Every row comes from one small tree of marks. The marks that hang from a mark follow it in brackets, in alphabetical order. Every link used is in the known rows. Which tree was each row made from?
Known rows:
rakagar{bepa{fidoli{pami{femom tino zibu}}}}: [  4.8  -2.4  -0.7   3.0   5.3  -5.8  -0.2  -4.1   1.6  -7.5  -0.1  14.3
  29.4 -57.6  12.3   6.3 -12.6   1.9  -8.3  15.4 -25.7   9.4]
fidoli{bepa}: [ -3.9  19.6   7.2   6.6  -6.7  10.5   1.0  -4.1   2.5  -1.7   1.3  27.4
 -16.0  42.1 -23.6   1.8  -3.6   2.6 -18.8 -24.0  -8.1   0.9]
tana{kufab}: [  1.2   9.7   8.0  -1.5   3.2  14.2   4.7 -10.5 -26.1  12.2 -15.8   4.7
  -8.1  -3.5 -14.7   9.1  11.5   3.8   2.8 -19.4  -4.3   7.2]
tifulev{funof}: [ -8.2  28.5   6.4   4.0  10.0  38.1  13.5  -1.7  -4.8 -21.6  -4.4  14.2
 -24.4  -1.6  10.4  -6.6   1.6   6.6 -10.2  -9.9  -0.3   5.9]
bepa{fidoli{pami{femom tino zibu}}}: [ -0.4 -12.6   0.4   4.4   4.8  -2.1   9.1  -2.9  -2.4   4.3   0.5   1.8
   2.2 -24.0   5.7   2.7 -10.6  -3.0  14.6  17.2 -32.4 -11.5]
bepa{fidoli{pami{femom tino zibu{kufab}}}}: [  4.3 -13.5  -0.5  -0.7  -1.0   1.4   9.1   8.0  -6.3   0.9  -0.6  -9.6
   2.4 -32.3   6.2   4.0   2.8   0.5  16.2  16.5 -31.6 -17.4]
fidoli{pami{femom tino zibu}}: [  3.3  -2.6  -9.8   5.9   7.6  -5.8   1.0  -8.1   4.5  12.8  -1.1   6.1
   4.4 -28.0   5.7  -5.5 -11.1   2.8  18.7   7.5  -8.6  -4.7]
pami{tino}: [  8.7  -4.5 -11.2   8.8 -16.3   9.2  14.3 -14.0   0.9  -8.6   1.1   0.3
   5.3  -1.5 -12.9  13.4   4.3   2.3 -19.4   7.8  -9.3  17.6]
funof{kufab{zibu}}: [  8.3  10.4  10.2  18.3  -3.4  48.9  -5.2  -2.2  -7.7 -57.5   7.2 -17.6
 -13.2 -19.2   7.9  -6.5  23.2   9.5  -1.3 -18.7   7.7   0.6]
pami{fidoli tino zibu{kufab{milis}}}: [  3.8 -27.1 -10.0 -16.4 -16.9 -35.8   5.1   4.0  -4.2 -18.0   1.2 -28.0
  12.6 -16.5   1.4  -1.2  18.4 -12.4 -20.9  13.3  35.4  18.5]
fidoli{bepa pami{zibu}}: [ -8.9  14.4   6.6  -0.2  -5.0  -8.0 -13.0   4.3   6.4  18.0   4.2  31.3
  -9.4  -8.0  -3.2 -15.6 -11.9   6.8  -5.2 -27.1  -2.8 -12.5]
femom{pami{zibu{kufab{milis}}}}: [  1.9   7.5  11.1  -9.9   9.6 -21.5  -2.6  15.4   3.3  49.4  -5.4 -11.7
 -15.5  17.8   0.7   6.8  14.7  -3.0   4.6 -11.0  -1.9  -7.2]
funof{kufab}: [ 11.8  16.9   8.2   2.8  -2.7  20.2   4.8  -3.3  -7.3 -53.8  -0.5 -11.1
 -24.0 -16.7 -11.0   9.7  20.0   7.3  -3.0  -9.5  -3.8   2.7]
funof{kufab{milis zibu}}: [  2.8  12.8  14.1  22.9   3.2  16.6   3.3  -4.0  -5.1 -62.0  24.9 -22.0
 -12.4 -17.3  -6.4 -11.1  24.1 -10.2  -1.5 -19.7   6.5  -6.6]
femom{pami{tino}}: [  5.0   1.0  -7.3   5.6  -9.1  14.2   5.4  -6.6  10.8  42.4  -1.1  -1.7
   6.3  32.0 -11.6  23.3  -4.4   6.0  -1.1   8.3 -12.7  11.5]
pami{femom fidoli{bepa} tino zibu{kufab}}: [  0.6 -21.6 -18.2  -9.5  -6.8  -5.3 -10.5   1.4   0.3 -10.6  -8.2  -7.5
  19.7  50.7   5.5  -4.2  -1.1   2.2  -1.0  17.8  27.6  -1.8]
femom{pami}: [  2.5  15.6   9.1   1.3   6.9  13.7   3.2  -1.9   7.6  44.9  -7.0   2.9
 -18.4  29.2 -11.6  18.9  -2.8   3.8   5.4 -10.5 -10.8   9.7]
tifulev{funof{kufab}}: [ -4.6  31.8   5.4   4.6   5.5  48.0   6.6  -0.7 -10.7 -60.8   0.0  -0.8
 -21.6 -12.2  11.7  -6.7  12.9  12.9  -3.6  -3.9   2.0  -7.8]
tifulev{funof{kufab{milis zibu}}}: [ -9.9  29.2   8.7  20.9  11.4  44.4   7.1  -1.2  -8.0 -68.5  20.5  -8.8
 -12.5 -11.9  14.1 -24.1  16.9  -1.0  -2.0 -11.6  10.1 -13.8]
femom{pami{fidoli tino zibu{kufab{milis}}}}: [  2.4 -16.4  -6.8 -13.2  -9.7 -22.7  -2.5   8.3   6.6  35.0  -0.1 -24.1
  12.7  19.7   0.0  10.6   7.3  -6.1  -1.9  13.2  23.8  10.5]
bepa{fidoli{pami{femom zibu{kufab{milis}}}}}: [  0.0  -0.5  15.6  -1.2  15.3 -18.1  13.3  11.9  -4.7   0.1   5.4  -7.3
 -19.3 -33.2  -3.0  -2.5   4.4 -14.2  22.4  -0.3 -31.6 -23.4]
fidoli{bepa pami{femom tino zibu}}: [ -4.8   4.1 -13.2  10.0  -3.4  -4.0 -10.1  -6.9  10.2  16.4   7.5  26.2
  14.4  19.8  -5.0 -13.6 -21.1   5.6  11.0   0.0  -9.8 -21.3]

Write each row's tree:
[ -2.7  -5.8 -10.1   0.7 -17.2  15.2  -5.1  -7.6  15.5  31.4   3.2   3.5
  17.2  61.8 -17.5  17.2 -17.3   3.1  -7.1   7.2  14.3  19.4]
femom{pami{fidoli{bepa} tino}}
[ -2.4  -6.5   6.3  -9.9  30.0 -15.9  -5.6  -9.2  -0.1  -5.1 -19.4   0.9
 -19.0  20.7  14.5  -2.2 -12.5  -7.8  11.4  -1.6  28.7  20.6]
pami{femom fidoli zibu}
[  4.6  -4.3   1.4  -0.7  -5.2  -7.4  -1.3  -0.7   2.1  -5.8   1.6  13.7
  28.1 -74.7  11.7   7.6  -7.4   4.3 -22.7  10.9 -21.6  15.5]
rakagar{bepa{fidoli{pami{tino zibu}}}}
[  6.5  -1.3  -8.8   1.8   1.6 -20.0   7.4   3.6   3.2   5.7   8.4  -9.8
   2.8 -36.3  -3.4  -8.5   6.1  -6.0  21.1   3.7  -7.6 -15.5]
fidoli{pami{femom tino zibu{kufab{milis}}}}
[ -7.5 -13.3 -10.2  -6.5 -10.7  -8.1 -16.2  -3.9  13.0  42.0  -3.8   5.2
  21.8  59.1   3.3   7.1 -17.9   4.0  -9.4  11.0  21.7  12.4]
femom{pami{fidoli{bepa} tino zibu}}
[  6.0  12.3   9.9   6.0  11.9   8.3   5.0  -3.7   1.5 -11.2   0.1  16.5
   9.1 -57.4  -0.6   8.8 -12.6  -0.3  -3.1   0.3 -29.8  12.7]
rakagar{bepa{fidoli{pami{femom}}}}
[  0.4   2.9 -14.0   2.9 -11.0   1.7  -9.7   7.3   6.7  11.2   6.1  13.4
  14.6  11.0  -5.2 -13.7  -3.2   9.9  12.0  -1.7  -8.6 -29.2]
fidoli{bepa pami{femom tino zibu{kufab}}}
[ 1.5 -5.9 -7.4 -1.0 -2.1 -7.7 -5.5 -1.9  7.9 53.1 -8.8 -0.7 10.9 27.9
  8.9 13.9 -4.6  8.2 -2.8 12.2 -4.6  6.7]
femom{pami{tino zibu}}
[ -1.3 -17.4  -8.3  -9.0  -4.3  -8.0  -8.3  -5.2  10.8  41.3  -8.6  -8.7
  15.1  27.9  10.5  13.2 -10.3   2.6  -4.6  15.8  23.4  23.6]
femom{pami{fidoli tino zibu}}
[ -8.3  34.0   8.0   7.4  10.6  21.8  14.4  -3.1  -8.7 -66.1  13.6  -3.3
 -21.0  -9.7   0.4 -12.8  13.8  -3.2  -3.4  -6.3   0.8 -13.3]
tifulev{funof{kufab{milis}}}
[ -2.5  -3.8  16.2  -2.6   4.5  -4.6   6.0   5.5  -4.1   4.9  -2.1   4.4
 -18.1 -47.2   6.3   1.9  -3.0  -2.0   4.1  -2.4 -26.8  -5.2]
bepa{fidoli{pami{zibu}}}
[ -2.9  16.4   2.8  -2.0   4.2   0.9 -12.7  13.7   3.2  15.1   0.3  16.9
 -11.5   7.0  -3.9 -17.9  -3.1   8.1  18.3 -23.8  -6.7 -30.3]
fidoli{bepa pami{femom zibu{kufab}}}
[  5.1 -14.1 -15.0   6.7   1.7  11.9  11.3 -22.5   4.0 -22.3  -3.1  -8.3
   7.0  29.0 -12.5  12.1 -14.6  -8.0   5.7  20.9  17.6  28.7]
pami{femom fidoli tino}
[ -6.7  -4.3   8.1 -18.4  -4.1 -35.3  -7.5  13.2  -2.9 -11.9   2.0  -4.0
 -11.5  17.0  -5.3 -11.6  11.4 -12.0 -20.9 -19.5  36.4   2.8]
pami{fidoli{bepa} zibu{kufab{milis}}}
[ -6.4  -1.3   5.1 -11.1  16.8 -31.6  -7.2   7.8  -2.0 -11.4  -0.2  -3.6
 -12.7  48.4  -4.6 -12.5   2.0 -16.8   7.2 -10.4  28.7  -8.3]
pami{femom fidoli{bepa} zibu{kufab{milis}}}
[ -1.2 -15.1 -11.5 -13.3 -20.0  -0.8 -16.5  10.7   8.4  40.2  -6.4 -10.8
  20.7  49.6   2.9   7.8  -0.5   8.1  -8.7   8.7  23.9   4.6]
femom{pami{fidoli{bepa} tino zibu{kufab}}}
[  4.7  -5.6  -6.4  -5.4  -7.4 -21.1   0.3   9.4   5.8  45.2   1.2 -16.7
  11.5  20.1   0.2   9.4  12.8  -2.3  -1.0   9.4  -3.7  -7.1]
femom{pami{tino zibu{kufab{milis}}}}
[ -4.5   7.0   3.3   3.8  14.8  13.0  -0.5 -13.6   4.7 -16.0  -3.8  14.9
 -15.8  64.2 -20.3   2.6 -20.5  -8.1   7.3 -10.1  18.3  14.2]
pami{femom fidoli{bepa}}
[ -5.9   7.4  12.8  19.3   9.1  10.2   3.1 -11.4 -24.2   6.1   9.4  -7.2
   1.9  -4.0 -10.3 -11.1  14.9 -13.7   4.0 -29.1   5.2  -1.3]
tana{kufab{milis zibu}}
[ -3.3  -3.3   2.7 -14.8  12.5  -7.0 -14.6   9.5  -3.6  -7.2 -14.8  -1.7
 -11.7  46.8   5.7  -8.8   0.7  -0.9   6.1  -7.6  29.3  -1.7]
pami{femom fidoli{bepa} zibu{kufab}}
[  8.6  -2.7 -10.8  -0.8  -2.5   1.0   1.3   6.0   0.6   8.6  -2.5  -7.2
   2.5 -37.3   5.4  -4.8   5.6   6.8  20.4   4.7  -7.6 -11.7]
fidoli{pami{femom tino zibu{kufab}}}
[ -0.3 -15.8   2.6   0.3  -8.0  -5.1   8.9   1.0  -2.3   2.8   1.9   1.1
   2.3 -44.4   7.3   5.1  -3.8   0.1  -2.1  13.2 -28.2  -3.3]
bepa{fidoli{pami{tino zibu}}}
[ -7.1 -20.7 -17.3  -0.1   3.1 -14.2 -11.6 -16.3   5.0  -6.6  -6.1  10.9
  22.7  63.6   5.7  -6.3 -22.7  -3.5  -3.5  18.8  25.1   7.5]
pami{femom fidoli{bepa} tino zibu}
[  2.6   4.5  12.5  -4.0   4.5  -7.7  -2.2   3.7   0.1  -5.0  -3.4  16.7
  11.1 -76.1  12.3   4.2  -6.5   3.6 -18.0  -2.1 -21.1  15.1]
rakagar{bepa{fidoli{pami{zibu}}}}
[  3.1  -4.2  15.1  -9.4  -2.9   0.2   7.2  17.8  -7.9   2.2  -3.7  -7.4
 -18.5 -55.1   6.5   2.6   9.4   2.1   4.5  -5.0 -25.3 -10.1]
bepa{fidoli{pami{zibu{kufab}}}}
[ -3.1   1.1  -9.2   0.0 -25.9 -21.8  -4.8  11.2   5.6   8.6  19.2   9.8
  14.4 -13.5 -14.5 -16.9   3.1   0.1  -8.8  -8.7  -2.4 -25.0]
fidoli{bepa pami{tino zibu{kufab{milis}}}}
[  0.3 -25.2 -14.9  -3.7  11.3 -15.5  -2.3 -17.2   1.6  -7.7 -12.5  -6.4
  12.6  24.7  14.7   0.8 -14.0  -6.3   3.2  24.8  26.7  20.9]
pami{femom fidoli tino zibu}
[  4.0 -15.2   1.7  -5.5 -15.2   0.3   8.9  13.1  -6.6   0.0   0.4 -10.4
   1.2 -52.2   5.5   5.0   9.2   3.1  -1.6  10.9 -26.6  -9.8]
bepa{fidoli{pami{tino zibu{kufab}}}}
